What can hang from each mark
lubat: nebiv
zamen: pamutak
roveseg: gimunoz
nebiv: ginot lubat
kuga: ginot koge nekiz
gimunoz: boto roveseg tolez
nekiz: kuga nebiv pamutak
vunid: gimunoz
tipo: nekiz
ginot: nebiv pamutak
koge: kuga
pamutak: boto ginot nekiz zamen
setin: nebiv
boto: gimunoz kuga nebiv pamutak tipo
tolez: gimunoz nebiv

(in the rows, 128 means zero)
Known rows, with every way that one mark hangs from another
[tolez [nebiv [ginot [pamutak nekiz zamen]]]]: [111 169 105  99 132 149 116 106 171 144 111 148 114  69 151 158 134 130
 114 145 123 120 147  90  82  75 170 112  80 113 167 122 109 194 117 107
 151  22 168 120 100 126  84 109 186 104]
[ginot [nebiv lubat] [pamutak zamen]]: [121 146 124 124  89 134 108 115 184 115 121 160 114  80 136 161 156 182
 126 135 123 142 161 121 114 111 186 131  99  98 169 127 131 182 131  81
 118  58 154  86 112 114 127 149 167 117]
[koge kuga]: [135 126 116 131 131 120 118 120 122 147 112 131 127 132 140 135 125 129
 110 139 121 125 135 107 123 123 113 130 122 125 117 126 125 119 115 132
 133 116 102 124 135 136 104 107 116 154]
[zamen [pamutak boto]]: [127 122 125 123 124 128 119 112 130 116  93 136 133  97 132 145 138 129
 128 112 124 138 137 119 107 130 115 148 115 161 161 124 134 139 147 116
 163 102 130 123 122 137 102 121 140 131]
[vunid [gimunoz roveseg [tolez [nebiv [ginot pamutak]]]]]: [133 188 121  96 149 140 158 100 105  68 122 136 134  94 130 132 109  96
 154 162 113 147 144 144 117 103 191  86  97  62  99 179  65 138 129 177
 139  53 149 131 105 119 165 157 161 140]
[tipo [nekiz nebiv pamutak]]: [ 82 147 120 118 139 102 107 116 116 133  99 138 120 133 129 176 147 121
 118 109 123 133 154 105 113 135 117 162 117 144 161 119 144 155 162  95
 171 137 168 130 122 175  91 152 116 134]
[pamutak boto]: [122 118 117 122 113 125 124 114 119 109 102 119 137 111 122 131 128 134
 126 124 117 122 130 122 126 115 108 140 126 136 139 125 129 131 125 109
 151 118 124 124 132 131 104 126 126 128]
[nekiz kuga [pamutak ginot zamen]]: [130 122  97 113 149 128 100 100 157 152  85 138 130  83 151 183 165 133
 111 131 137 115 156  46  86 130  98 164  94 155 217 126 132 161 161 138
 177  77 176 124 121 172  71  95 138 139]
[ginot [nebiv lubat] [pamutak [boto kuga] nekiz zamen]]: [128 140 120 118  57 139 105  95 169 129  89 154 128  65 145 186 168 183
  99 129 126 140 184  88 106  85 180 142  69 121 194 116 151 187 130  72
 153   4 141  84 124 126 100 112 168 130]
[nebiv ginot lubat]: [107 111 109 127 111 151 124 142 140 113 142 138 109 113 138 127 131 144
 122 121 138 128 121 134 129  99 157 114 119 110 115 124 135 165 106  94
 137 110 140 129  99 112 128 143 167 101]
[pamutak [nekiz kuga] zamen]: [127 134 122 113 124 141 121 100 167 161 100 140 126  99 159 172 137 139
 114 156 131 113 153  74  91 112 131 149  88 150 190 126 139 163 139 121
 152  83 150 105 143 144  80  94 153 125]
[koge [kuga [nekiz nebiv [pamutak boto zamen]]]]: [ 96 140  92 113 125 105  96  77 116 140  52 111 108  97 151 183 148 137
  95 126 104 116 169  45  76 120  89 178  94 136 180 113 131 123 140  97
 202  78 151 107 128 173  34 115  94 156]
[nebiv [ginot [pamutak boto zamen]] lubat]: [112 122  89 109  91 146 115 113 162  92  88 153 117  67 130 156 147 171
 117 121 122 128 154 112 100  76 155 123  94 102 147 123 127 189 109  54
 170  49 156 102  93 114  98 151 179 105]
[ginot nebiv [pamutak boto [nekiz kuga]]]: [103 146 115 132 101 118  95  92 173 131 101 143 122  82 160 177 143 162
 111 176 122 139 169  94 107 106 123 170  98 148 218 131 134 200 150 102
 132  33 150  82 160 143  66 104 173 138]
[roveseg gimunoz]: [146 137 127 133 128 131 146 116 111 104 119 139 134 142 140 128 127 117
 140 138 123 143 131 140 130 134 137 121 123 111 127 146 118 119 135 158
 121 134 122 127 136 129 153 145 124 137]
[roveseg [gimunoz [boto kuga nebiv [pamutak zamen]] tolez]]: [167 131 157 103 104 118 156 128  55 125  87 145 179 107 145 148 126 122
 141 118 108 176 179 127 142 122 195  96 119 128 127 132 109 107 149 210
 151  89 109 136 121 108 228 101 157 151]
[pamutak [boto kuga] ginot zamen]: [145 114 101 117 106 134 113 105 125 131  79 130 163  76 130 162 162 140
 105 104 124 113 161  65 123 108 116 139  95 153 175 119 135 133 134 120
 173  57 137 143 111 149  99  79 115 143]
[koge [kuga [ginot pamutak] nekiz]]: [125 163  95 160 127 101 106  96 117 163  75 154 103 127 158 196 139 133
  78 176 132 127 152  82  99 128 114 140 106  99 127 118  92 109 121 133
 140  38 123 102 143 150  73  96  97 173]
[vunid [gimunoz [boto pamutak]]]: [171 156 140 128 114 128 152 145  94 101 105 122 154 129 156 128 109 126
 161 136 122 179 147 153 133 135 163 118 144 123 124 134 100 127 146 194
 119 135 125 131 145 122 201 139 152 156]
[lubat [nebiv [ginot pamutak]]]: [119 153  94 133 148 134 112 123 132 113 155 169 117 105 139 139 132 128
 117 133 126 148 124 142 119 106 164 102 124 114 125 126 133 178 118  92
 123  85 162 129  95 127 123 137 168 108]
[roveseg [gimunoz [boto [kuga nekiz]]]]: [166 158 133 152 121 132 155 129  86 115  99 124 151 155 169 152 127 115
 137 150 144 154 147 127 133 125 160 137 118 110 122 130 103  88 134 196
 130  98 112 139 162 148 177 125 103 169]
[pamutak [boto kuga tipo] ginot nekiz]: [153 107 114 148 106 125 107 115 116 158  77 126 164  94 133 161 169 133
  95 118 145 130 165  70 130 102 113 132  93 160 184 122 151 144 137 139
 171  55 130 135 117 156 113  54 119 146]
[koge [kuga [ginot nebiv] [nekiz pamutak]]]: [104 154  94 152 131  99  85  95 111 174  89 145  95 131 168 200 154 126
  80 170 126 131 145  67  99 136 102 162 104 112 174 106 109 124 143 141
 143  46 137 112 147 166  50  91 108 166]
[lubat [nebiv ginot]]: [116 137  98 130 149 144 116 128 116 118 166 156 121 116 138 125 125 115
 119 125 123 135 106 139 129 109 154 100 130 127 122 122 140 162 114  98
 127 120 153 149  97 128 118 123 157  98]
[nekiz [nebiv ginot] pamutak]: [ 78 130  95 113 152 119 102 132 127 124 131 124 104 121 138 135 145 123
 118 109 123 139 141 101 112 123 119 146 126 133 161 123 144 165 155 113
 159 111 181 139 102 140 102 157 157 119]
[setin [nebiv lubat]]: [131 140 130 119 117 151 120 122 126 108 152 141 108 110 124 127 123 141
 125 105 134 125 117 141 112 127 183 112 111 117 134 126 157 148 113  89
 127 135 136 125  99 121 140 140 146 102]
[ginot pamutak]: [130 143 124 130 125 119 124 123 145 123 119 141 124 117 128 141 135 142
 125 135 131 141 147 130 120 125 136 128 123 115 130 133 120 142 132 122
 124  92 137 109 126 126 132 142 138 139]
[kuga koge [nekiz [pamutak [boto nebiv] zamen]]]: [ 98 108 105 119 119 107 106  78 112 153  41 112 120  87 140 198 151 141
 101 149 118 114 143  79  86 113  71 164 103 170 174  96 108 142 133  98
 205  87 149 104 120 163  41  89 104 127]
[kuga ginot koge nekiz]: [107 137 102 170 128 108 114 110 112 158  75 127 106 138 155 192 137 123
  93 176 135 110 120  96 100 137  86 151 119 139 135 106  91 113 130 127
 140  90 141 112 140 161  67  82  75 141]
[pamutak [ginot nebiv] nekiz zamen]: [134 123 109 122 105 140 107 110 178 154 122 149 125  73 155 166 168 156
 122 155 117 113 158  71 106 119 145 135  80 145 219 125 133 181 149 123
 126  50 170 121 126 147  86  84 161 119]
[tolez [nebiv [ginot pamutak]]]: [100 167 109 118 146 135 111 124 142 120 131 134 120  94 140 129 122 121
 120 133 127 134 128 124 116  91 156 115 120 107 131 127 101 174 116 122
 133  57 150 133  97 119 114 127 166 117]
[tipo [nekiz kuga [nebiv ginot] [pamutak boto]]]: [ 44 137  83 112 142 108  82 103 120 122  78 136 123 105 154 190 144 126
 103 123 121 125 159  82 107 102  89 187 114 164 192 117 146 201 158  69
 200  95 183 132 122 180  38 134 151 127]
[vunid [gimunoz [boto pamutak] [tolez [nebiv ginot lubat]]]]: [135 160 138 108 103 150 155 140  80  70 115 120 140  89 155 117  94 110
 157 127 120 162 133 153 120  93 218  87 120  85 100 135  82 154 112 183
 138  99 132 140 100 103 203 129 185 123]
[pamutak [boto kuga] [ginot [nebiv lubat]] nekiz zamen]: [135 109 108 122  60 152 102 100 160 135  96 141 137  53 150 179 178 174
  99 122 126 117 172  58 115  93 160 141  65 147 215 112 154 181 132  91
 159  19 150 115 114 145  88  72 153 124]
[kuga ginot nekiz]: [115 145 111 153 125 118 120 110 108 148 103 137 107 133 145 175 135 120
 100 158 136 117 128 101 113 135 120 138 116 117 134 114 104 103 128 135
 138  86 140 125 136 143  94 100  98 136]
[nekiz [kuga koge] [nebiv ginot] [pamutak zamen]]: [ 62 130  79 118 163 114  85 112 159 151  77 124 109 102 166 182 154 137
 104 140 122 123 150  58  78 117  86 180 111 169 205 117 136 195 167  97
 179  90 197 113 110 167  45 117 144 122]
[lubat [nebiv [ginot [pamutak [boto gimunoz tipo]]]]]: [138 144  78 156 156 128  89 121 127 110 103 159 147  84 123 141 124 118
 117 138 124 164 150 148 139  79 145 106 139 124 151 141 137 184 123  83
 143  86 156 117  87 146 154 104 130 118]
[nekiz nebiv]: [ 99 138 124 125 133 117 115 128 128 121 135 118 120 125 127 122 130 134
 127 115 116 130 141 118 131 141 135 144 133 136 144 132 142 132 148 120
 130 138 152 131 119 131 129 143 121 127]
[tolez [nebiv lubat]]: [116 147 139 119 118 149 125 118 132 112 134 115 118 100 126 123 116 128
 127 110 135 120 113 126 122 108 170 121 116 112 126 122 121 139 107 116
 139 121 124 127 102 122 132 123 131 110]
[roveseg [gimunoz [boto kuga nebiv] tolez]]: [158 130 147 118 123 116 159 126  59 109 106 135 169 131 130 128 120 109
 142 142 121 153 155 145 159 127 177 106 120 114 110 140 110  90 141 213
 136 110 101 150 138 114 221 121 135 154]
[setin [nebiv [ginot [pamutak [nekiz kuga] zamen]] lubat]]: [114 155  97 104 118 163 102 101 185 135 123 174  96  65 166 182 140 162
 102 143 140 124 155  90  67  86 198 123  66 119 194 128 157 225 119  62
 151  31 181  94  95 127  86 122 214  92]
[tolez [gimunoz [boto [kuga koge] tipo] roveseg]]: [191 135 136 147 157 125 143 160  89 122  71 118 187 147 143 150 143 129
 154 147 134 155 141 130 139 129 148 117 122 113 119 142  91 101 154 209
 153 120 123 132 137 152 192 106  91 170]

Rows
[ 73 148  84 144 130 113 101 113 159 139  82 130 100  98 165 185 150 154
 105 159 118 124 160  88  81 109 120 154 107 134 155 116 105 179 137  79
 149  50 190  99 107 152  63 123 124 125] -> [kuga koge [nekiz [nebiv [ginot [pamutak zamen]]]]]
[115 143 130 139  92 128 109 126 166 111 137 150 109 100 136 146 147 172
 124 138 131 149 150 140 129 120 176 132 115 101 152 130 130 177 131  94
 104  74 142  91 120 115 138 152 162 124] -> [ginot [nebiv lubat] pamutak]
[ 82 118 119 145 112 129 106 110 167 142 102 113  99 109 163 172 136 158
 105 155 137 117 145  82  96 127 119 174 104 170 182 122 148 180 145  93
 148 120 161  87 135 156  76 104 121 123] -> [pamutak [nekiz [kuga koge] [nebiv lubat]]]
[ 88 132 111 120 140 136 109 130 155 144 132 146  99 100 160 146 145 127
 119 123 125 142 149  99  97 126 149 141 100 163 181 125 153 184 163 115
 154  78 178 132 103 134  98 128 183 110] -> [zamen [pamutak [nekiz [nebiv ginot]]]]
[118 131 100 115 106 149 119 128 173 114 113 161 110  83 136 154 147 166
 119 125 132 133 151 117 101  88 174 113  97  95 137 126 126 185 112  75
 147  56 160 106  90 109 121 154 181 105] -> [nebiv [ginot [pamutak zamen]] lubat]
[161 152 130 113 155 165 142 162 109  79 119 125 153 102 141 113 124 128
 173 133 129 144 117 146 135  91 217  87 111  66 120 148  82 142 123 184
 160 114 148 148  92 119 196 141 161 116] -> [tolez [gimunoz [boto tipo] roveseg] [nebiv ginot lubat]]
[136 128 118 111 106 132 120 107 119 130  81 129 157  99 126 154 143 137
 108 102 121 124 156  93 122 102 126 137 105 141 149 117 142 125 127 105
 169  76 121 131 122 132 108 102 118 137] -> [pamutak [boto kuga] zamen]
[111 128 104 131 109 141 119 138 155 108 130 153 105 102 137 140 139 157
 119 128 140 140 138 136 120  96 167 114 115  96 118 128 126 180 110  88
 134  73 149 110  98 110 130 155 177 112] -> [nebiv [ginot pamutak] lubat]
[155 145 112 137 123 126 103 127 104 172  79 154 154 102 149 183 126 115
  95 113 124 163 177  90 134 118 151 117 130 141 154 122 125 120 153 143
 147  62 131 122 112 139 173  59  97 153] -> [boto gimunoz [kuga ginot] [pamutak zamen]]
[162 120 121 116 129 134 142 112  85  98  96 117 165 106 110 143 108  97
 137 134 112 139 169 125 147 108 140 116 117 118 117 169 112  87 139 149
 163  90 110 124 138 150 182 101  79 162] -> [pamutak [boto [gimunoz roveseg tolez] kuga]]
[108 112 104 124 122 127 105 121 140 115 121 120 102  93 129 149 162 147
 118  95 134 127 151  78 109 142 130 154 106 135 183 126 149 154 158 116
 167 117 182 127  96 157 112 143 128 127] -> [nekiz [nebiv lubat] [pamutak ginot]]
[130  87 116 126  87 134 108 110 103 128 105 123 148  70 121 145 152 157
  98  98 137 126 150  96 159 111 137 128 111 158 150 115 143 141 119 114
 173  80 118 144  92 125 132  83 131 129] -> [pamutak [boto kuga [nebiv lubat]] ginot]
[181 104 143 120 103 146 135 157  86 132 132 127 162  86 143 147 139 159
 145 108 138 176 168 114 170 129 196 110 128 158 136 136 112 124 150 189
 163  87 124 145 108 122 221 103 161 154] -> [gimunoz [boto kuga [nebiv lubat] [pamutak ginot]] roveseg]
[198 165 139 100 126 146 168 137 108  95  97 132 163 113 151 145 115 135
 184 144 111 179 166 140 123 133 188 111 123 114 132 160  86 115 162 198
 143 116 140 125 143 129 207 156 158 160] -> [vunid [gimunoz [boto [pamutak zamen]] roveseg]]
[129 159 143 113 135 128 155  97  86  89 115 127 140 116 129 120 110  86
 140 137 111 126 124 134 117 120 162 103 108  91 118 151  94 107 124 181
 128 118 118 135 121 128 158 121 116 131] -> [roveseg [gimunoz [tolez nebiv]]]
[127 121 105 141 134 122 116 108 121 144 104 121 109 111 152 175 160 120
 112 136 144 119 139  74  94 136  98 152 104 133 171 118 114 128 141 146
 166  85 163 130 124 175  80 101 109 145] -> [kuga [nekiz [pamutak ginot]]]
[150 155 146 114 116 146 166 121  94  61 110 120 138 111 130 116 105 108
 164 140 121 131 124 146 117 111 202 108 104  78 114 145  89 108 119 189
 133 128 118 133 129 124 199 145 134 128] -> [roveseg [gimunoz boto [tolez [nebiv lubat]]]]
[129 126 108 126 115 132 103 118 165 138 124 144 135  79 144 152 164 153
 128 139 113 117 151  89 121 127 142 136 104 137 200 128 126 166 148 124
 118  70 164 131 116 141 105  98 146 124] -> [pamutak [ginot nebiv] zamen]
[ 87 156 102 176 103 102  97 107 120 147  71 132  99 121 154 211 157 155
  71 142 147 135 162  80 106 134 134 162 108 128 140 107 116 130 141  98
 150  42 156  93 117 155  98 105  71 157] -> [boto [kuga [ginot pamutak] koge [nekiz [nebiv lubat]]]]
[101 132  98 157 145 108  99 110 129 160  75 134 123 129 154 188 134 128
  93 174 137 112 124  87 108 139  78 165 126 160 163 116 108 139 149 135
 138  99 142 111 145 157  70  78  98 142] -> [nekiz [kuga ginot koge]]
[129 115 111 128  92 145 105 119 173 123 126 147 123  68 141 155 168 171
 125 129 123 117 149  93 123 120 165 132  94 125 191 125 135 175 135 101
 125  74 162 119 102 134 115 110 154 113] -> [pamutak [ginot [nebiv lubat]] zamen]
[ 68 133  95 100 120 132 103 120 145 124  95 156 104  98 140 186 160 144
 114  99 126 125 157  92  95  98 155 146  92 124 166 111 150 197 140  47
 193 101 192 126  84 158  80 163 163 100] -> [tipo [nekiz [nebiv ginot lubat] [pamutak zamen]]]
[128 122 124 106  80 129 111  98 129 126  78 148 144  63 115 166 152 175
  98 101 129 142 174 107 135  93 167 125  97 130 145 114 142 154 119  81
 180  47 122 105  93 106 135 121 149 128] -> [ginot [pamutak [boto kuga [nebiv lubat]] zamen]]
[ 94 140 113 150 110 126  90 113 150 138 122 153 110 108 154 173 144 155
 101 157 137 130 137 101 132 131 149 156 116 125 185 123 134 164 145 114
 115  77 146 106 134 128 104 108 148 123] -> [nekiz [kuga [ginot [nebiv lubat]]]]
[157 177 153 146 148 131 130 138  77 132  81 106 172 127 161 142 130 106
 132 129 143 143 133 114 130 106 182 118 114  90 128 112  92 100 123 209
 153  90 120 151 120 143 171  75  90 155] -> [tolez [gimunoz [boto [kuga nekiz] tipo]] nebiv]
[132 132 113 122  99 123 125 100 147 120  90 137 121  93 133 159 137 148
 116 148 122 130 157 109 100 103 119 140  96 131 161 127 127 160 129 101
 154  62 140  96 141 136  89 124 150 135] -> [ginot [pamutak boto nekiz]]
[ 77 128  97 121  87 143 105 110 122 114  94 119 117  84 152 165 150 155
  94  99 126 122 163  78 114  86 159 147  94 124 151 110 148 154 115  61
 185  52 158 127  93 133  88 121 131 116] -> [pamutak [boto [kuga [nekiz [nebiv ginot lubat]]]] zamen]
[131 105  92 120 126 119 109 106 121 116  88 119 131  89 127 157 160 128
 118 115 125 118 142  79 105 124  80 154 109 149 185 121 128 142 147 128
 180  92 157 134 120 166  78 111 126 139] -> [nekiz [pamutak boto ginot]]
[114 150 103 119 122 149 109 129 143 103 152 163  98  94 137 139 131 151
 117 116 137 139 130 142 104 102 197 103 105  98 133 128 145 191 108  71
 127  75 159 118  80 110 135 156 189  97] -> [setin [nebiv [ginot pamutak] lubat]]
[153 162 131 146 115 105 108 153  81 181  40 172 185 126 145 212 155 130
 107 111 140 166 183  99 136 109 165 125 121 146 155 100 121 134 157 149
 170  67 130 140 121 154 167  71 127 157] -> [gimunoz [boto [kuga ginot] [pamutak zamen] [tipo nekiz]]]
[160 125 126 120 149 136 151 124 112 102 122 126 140 114 112 132 100  96
 157 158 111 135 152 141 137 126 153 104 123 104 112 178  99  94 141 159
 136 126 128 115 135 144 189 124  92 146] -> [boto [gimunoz roveseg tolez]]
[ 99 167  94 148 120  90  89  91 127 137  36 142 123  88 127 198 165 151
  92 138 118 131 184  73  99 119 123 157 101 118 189 123 120 134 156  96
 176  36 177  98 110 149  88 113 100 139] -> [kuga [ginot [pamutak [boto tipo] zamen]] [nekiz nebiv]]
[ 99 156 108 186  87 108  92 108 134 155  80 149 104 116 166 219 164 164
  72 167 150 142 153  96 115 122 143 154 102 118 152 101 105 151 133 104
 122   9 139  85 130 149  94  87  97 155] -> [boto [kuga [ginot [nebiv lubat] pamutak] koge nekiz]]
[134 156 144 110 139 130 147 131 101 100 116 107 144 107 122 115 102 101
 155 141 116 117 124 130 115 112 167 118 118 107 121 129  90 108 124 181
 134 117 126 145 136 131 161 116 131 130] -> [gimunoz boto [tolez nebiv]]
[126 113  91 143 134 119 109  98 142 160  58 119 112  95 160 207 171 134
 106 152 136 105 142  50  64 129  76 163  90 157 188 106 100 142 143 125
 179  75 176 111 121 193  43  77  90 143] -> [kuga koge [nekiz [pamutak ginot zamen]]]
[118 101 123 136 122 112  97 119 111 159  80 154 140  92 117 187 176 140
 106 110 154 137 157 105 139 116 133 129 106 149 170 112 141 176 138 107
 191 114 152 134  79 164 123 101 140 121] -> [boto [nebiv lubat] [tipo [nekiz [pamutak ginot]]]]
[114 137  91 152 106 112 106  88 101 159  28 126 136 110 152 218 154 132
  74 150 128 105 147  61  94 112  84 160  95 152 156  96 102 110 129 105
 182  39 133 114 134 166  49  56  64 151] -> [pamutak [boto [kuga ginot koge nekiz]] zamen]
[108 141 125 127  96 130 120 115 167 117 123 137  94  99 136 152 143 166
 117 129 130 139 165 108 105 122 172 140  97 118 158 132 148 171 140  89
 139  86 166  89 116 127 125 155 151 121] -> [ginot [pamutak [nekiz [nebiv lubat]]]]
[110 114 139 150 129  99  84 126  95 189  84 157 171  90 154 189 150 137
 104 126 141 158 174 100 158 124 122 133 138 194 181 119 131 188 151 139
 165 100 139 133  98 158 131  40 150 139] -> [boto nebiv [pamutak ginot] [tipo [nekiz kuga]]]
[117 165  91 194 124 101  82 110 132 170  70 143 124 117 170 218 140 130
  79 193 138 152 169 100 128 121 118 157 122 132 167 117  92 142 150 129
 109  14 143  91 145 171 116  58  58 174] -> [boto gimunoz [kuga [ginot nebiv pamutak] koge nekiz]]
[174 154 154 123 102 120 162 139  57 103  94 124 173 130 150 137 112 108
 145 124 124 180 166 140 138 129 179 104 129 111 101 136 105 101 144 214
 129 101 107 138 141 121 226 113 137 172] -> [vunid [gimunoz [boto kuga pamutak] tolez]]
[163 107 102 158 149 126  94 121 140 133  64 136 159  70 129 153 148 114
 129 122 135 149 165 105 127 122 105 140 123 174 200 142 133 148 161 141
 165  92 144 128  99 170 148  67 101 146] -> [zamen [pamutak [boto gimunoz tipo] ginot]]
[109 140  92 113 108 147 105 116 134  82 126 153 106  76 129 140 129 158
 115 112 125 131 133 137 103  91 176 115 102 107 143 125 146 192 105  52
 148  66 155 115  84 114 111 154 186  97] -> [setin [nebiv [ginot [pamutak boto]] lubat]]
